What can hang from each mark:
dake: zinin
zinin: dake direv kanevu
zanav: direv
dosepi: direv kanevu
rozi: direv
direv: dosepi guma rozi zanav zinin
kanevu: dosepi zinin
puguv: dake

Every row comes from one small tree of marks. Brackets hold a mark, then the marks that hang from it, in alphabetical order. Every link used is in the known rows. Which tree was each row made from?
(in the rows, 128 means zero)
Known rows:
{zanav {direv dosepi}}: [ 69  78 134 150 119 105 177 108 110 110 137 146 141 124  97 148 159  96
 135 128 103 113 169 183]
{direv guma rozi zanav {zinin kanevu}}: [131 154 126  97 149 156  87 119 127 164 141  93 141 144 168 123  84 151
  97  89 128 136 136  86]
{puguv dake}: [129 173 133 130 137 133 158 130 121 118 113 139 145 116 118 145 161 142
 150 111 149 157  96 164]
{dake {zinin direv}}: [ 97 169 137 107 103  98 134 121 149 118 122 157 123 140 104 140 135 124
 133 132 130 138 117 136]
{zanav {direv dosepi guma}}: [ 45  60 156 135 122 112 158 112  82  90 146 151 146 128 117 137 127 113
 163 120  78 116 184 153]
{puguv {dake {zinin direv kanevu}}}: [123 152 130 107  89 109 148 147 130 126 111 162  53 139  87 123 142  96
 136 135 159 156  79 109]
{dake {zinin kanevu}}: [128 139 104  87  91 142 153  98 149 182 155 151 142 152 108 120 130 108
  94 144 175 122 109 137]
{puguv {dake {zinin {direv rozi} kanevu}}}: [116 170 136 125 119 118 117 130 148 130 111 144  41 157 116 122 113 101
 104 124 173 161  91 105]
{kanevu dosepi {zinin dake}}: [183  50  99 171 181 145 153 130 156 143 128  73 171 136 148 116 138 141
  83 157 195 123 128 162]
{dosepi {kanevu zinin}}: [165  89  83 138 140 139 159 100 160 187 147 145 185 152 152 148 144 114
  91 149 150 131 134 197]
{dosepi {kanevu {zinin dake}}}: [172  81  89 146 150 143 151 119 146 175 126 127 169 120 165 116 139 130
 102 173 153 110 138 178]
{zinin dake}: [133 158 129 133 141 140 144 124 114 111 115 123 167 100 131 124 136 165
 137 142 138 124 132 155]
{zanav {direv guma {zinin dake}}}: [ 79  94 172 113 140 115 161 128 100 110  86 128 123  74 120  78 118 167
 118 147 122  99 170 109]
{zinin {direv guma} {kanevu dosepi}}: [155  53 147 155 134 144 138 139  92  59 150 137 117 163 100 130  73 131
 147 134 151 183 108 115]
{dake {zinin {direv dosepi} kanevu}}: [ 94  86 107  99  68 113 135 141 114 164 143 164 110 172  80 141 140  84
 148 144 111 117 124 115]
{puguv {dake {zinin {direv zanav} kanevu}}}: [115 170 133 117  92 108 128 154 145 111 118 113  33 124 119 133 142  78
 153 110 128 152  78 113]
{dake {zinin {direv guma zanav}}}: [ 71 174 159 100 114 104  96 129 136  80 138 117  99 133 151 143 105 116
 174 101  82 143 134 103]
{zinin dake direv kanevu}: [156 119 134 142 103 124 137 154  91  74 115 141 104 127 105 117 106 135
 138 139 134 151 117 127]
{rozi {direv guma zinin}}: [139 158 152  79 113 124 139 149 107 177  82 149 212 105 106 116 128 175
 128 121 136 127 131  85]
{rozi direv}: [162 176 138 127 112 120 157 135 133 123 107 148 200 115 105 146 142 137
 124 125 152 145 129 155]
{dake {zinin {direv zanav} kanevu}}: [121 158 119 111  88 108 116 133 154 115 144 118  77 144 125 141 121  86
 128 117 123 141 106 123]
{puguv {dake {zinin direv}}}: [ 93 182 149 109 110 102 142 145 143 115  97 155  76 124 101 135 156 118
 151 128 141 151  89 127]
{dosepi direv}: [144 176 124 159 123 119 122  75 144  59 172 150 146 126 113 149 156 143
 116 106 127 119 141 164]
{puguv {dake zinin}}: [ 98 188 131 100 126 124 155 118 155 166 110 142 120 113 113 123 165 123
 133 131 166 129  93 139]
{direv {dosepi kanevu} guma zanav zinin}: [ 94 100 117  86 129 158 119 139 102 218 131 130 180 116 147 147 138 132
 187 121  53  98 144 122]

Write each row's tree:
[160 200 127 187 166 142  84  61 176  71 187 118  95 119 178 159 116 112
 104 106 104 117 156 175]	{dosepi {direv rozi zanav} kanevu}
[149 124 130 118 113 141 104 117  93 104 140 133 118 101 110  81 115 174
 113 134 122  88 142  68]	{dosepi {direv guma {zinin dake kanevu}}}
[118 181 146 128 157 133  70  77 136 105 154 140 150 133 140 117 109 184
  90  95 120 107 161  91]	{dosepi {direv guma rozi zinin}}
[109 139 135  84 111 130 110 178  99 196  95 106 204 104 124 142 150 138
 174  97  66 102 148  82]	{rozi {direv dosepi guma zanav zinin}}
[118 206 154 169 169 132  47  70 147  17 192  95 115 130 188 149  95 146
 127  62  87 129 172 124]	{dosepi {direv guma rozi zanav}}
[125  64 146 120 119 139 135 129 124 105 153 142  88 167 104 114  75 113
 126 154 164 157 105  94]	{dake {zinin {direv guma} {kanevu dosepi}}}
[167 170 128 179 193 142  84  89 192 107 157  62 111 121 148 136 137 149
  58  97 153 102 130 131]	{kanevu {dosepi {direv rozi zanav zinin}}}
[ 94 207 146 122 115  94 121 151 158  99 103 108  55 106 133 148 155  98
 163 102 114 144  90 124]	{puguv {dake {zinin {direv zanav}}}}
[ 77  90 142 138 154 120 138 126 116 161  86 118 123 103 121  99 145 137
  89 147 117  75 184 127]	{zanav {direv dosepi rozi {zinin dake}}}
[131 100 155 131 109 134 118 152  63  50 120 143 101 128 123 107  78 151
 169 133 109 157 131  91]	{zinin dake {direv guma} kanevu}
[124 109 141 126 103 126 123 130  77  65 145 163 125 161 112 137  81 132
 160 110 112 180 124 111]	{zinin {direv guma} kanevu}
[ 80 120 127 112 100 118 151 152 120 185 102 186  77 127  95 144 167  88
 193 162  98 121 105 139]	{puguv {dake {zinin {direv {dosepi kanevu}}}}}
[ 87 109 111 109  75 112 144 163 106 163 113 163  64 153  77 135 160  77
 171 136 120 131  89 105]	{puguv {dake {zinin {direv dosepi} kanevu}}}
[118 110 105 109 138 157 133 160 114 231  97 105 155  82 142 127 164 134
 164 156  69  70 135 138]	{direv {dosepi kanevu} zanav {zinin dake}}
[162 121 109  99 112 148 152 145 110 190  98 127 160 106 103  91 136 162
  98 153 163 108 110 111]	{direv {zinin dake kanevu}}
[121 157 114  93 100 139 165 124 144 181 126 149  94 132 106 115 149 103
 117 139 186 134  78 127]	{puguv {dake {zinin kanevu}}}
[ 68 165 168  95 116 106 124 143 111  93 103 159  79 127 116 122 124 132
 180 116 122 157  99  92]	{puguv {dake {zinin {direv guma}}}}
[192  70 101 205 177 130 125 103 169  72 160  77 127 128 138 112 151 137
  71 146 175  96 144 156]	{kanevu {dosepi direv} {zinin dake}}
[140 178 159  98 133 129 113 183 108 148  70  85 166  63 148 101 123 166
 148 119 102 110 145  70]	{rozi {direv guma zanav {zinin dake}}}
[184 100  93 180 145 125 124  92 158 111 155 130 117 114 158 115 152 121
  90 160 133  86 155 170]	{dosepi direv {kanevu {zinin dake}}}
[147 115 110 164 144  92 105 158 145  77 112  66 112 125 173 140 142 120
 126 112 105 136 140 144]	{kanevu {zinin dake {direv zanav}}}
[153 163 139 171 141 131  86 145 124  60 127  85  65 131 165 126  82 120
 122 110 116 153 136 119]	{zinin dake {direv rozi zanav} kanevu}
[153  89 107 119 127 160 170 103 165 177 161 127 129 156  96 115 121 106
  83 168 212 130  97 144]	{dake {zinin {kanevu dosepi}}}
[113  88 119 142 110 127 145 139  97 142 132 183 145 144 101 172 139 108
 186 146  73 137 135 170]	{zinin {direv {dosepi kanevu}}}
[ 93 158 119 145 159 137  90 117 137 139 157  89 163 147 169 174 135 115
 141  89  90 121 154 159]	{direv dosepi rozi zanav}
[155 111 103 164 148 126  94  80 160  78 196 109 118 134 191 143 129 104
 124 104  83 107 164 150]	{dosepi {direv guma zanav} {kanevu zinin}}
[144 154 162  90 125 135 133 174  95 162  60 128 191  75 120  90 121 187
 135 142 133 110 141  71]	{rozi {direv guma {zinin dake}}}
[143  55 125 148 145 128 121 147 105 108 118 142 120 134 167 115  98 137
 147 158 105 140 153 130]	{dosepi {kanevu {zinin dake {direv guma}}}}
[165 147 132  85 102 140 127 164 113 168 105 109 168 106 128 115 114 136
 124 105 120 132 121  73]	{rozi {direv guma zanav {zinin kanevu}}}
[158  49 122 102 143 170 154 131 109 178 135 123 175 141  99 105  99 160
 102 145 180 141 103  95]	{direv guma {zinin {kanevu dosepi}}}
[136  62  74 147 158 146 121 102 152 220 159 137 186 181 169 156 134 100
  93 141 128 111 160 183]	{direv {dosepi {kanevu zinin}} rozi}
[173  69 111 194 192 118 113 121 179 101 140  91 142 193 148 143 107 126
  60 125 185 170 129 158]	{kanevu dosepi {zinin {direv rozi}}}
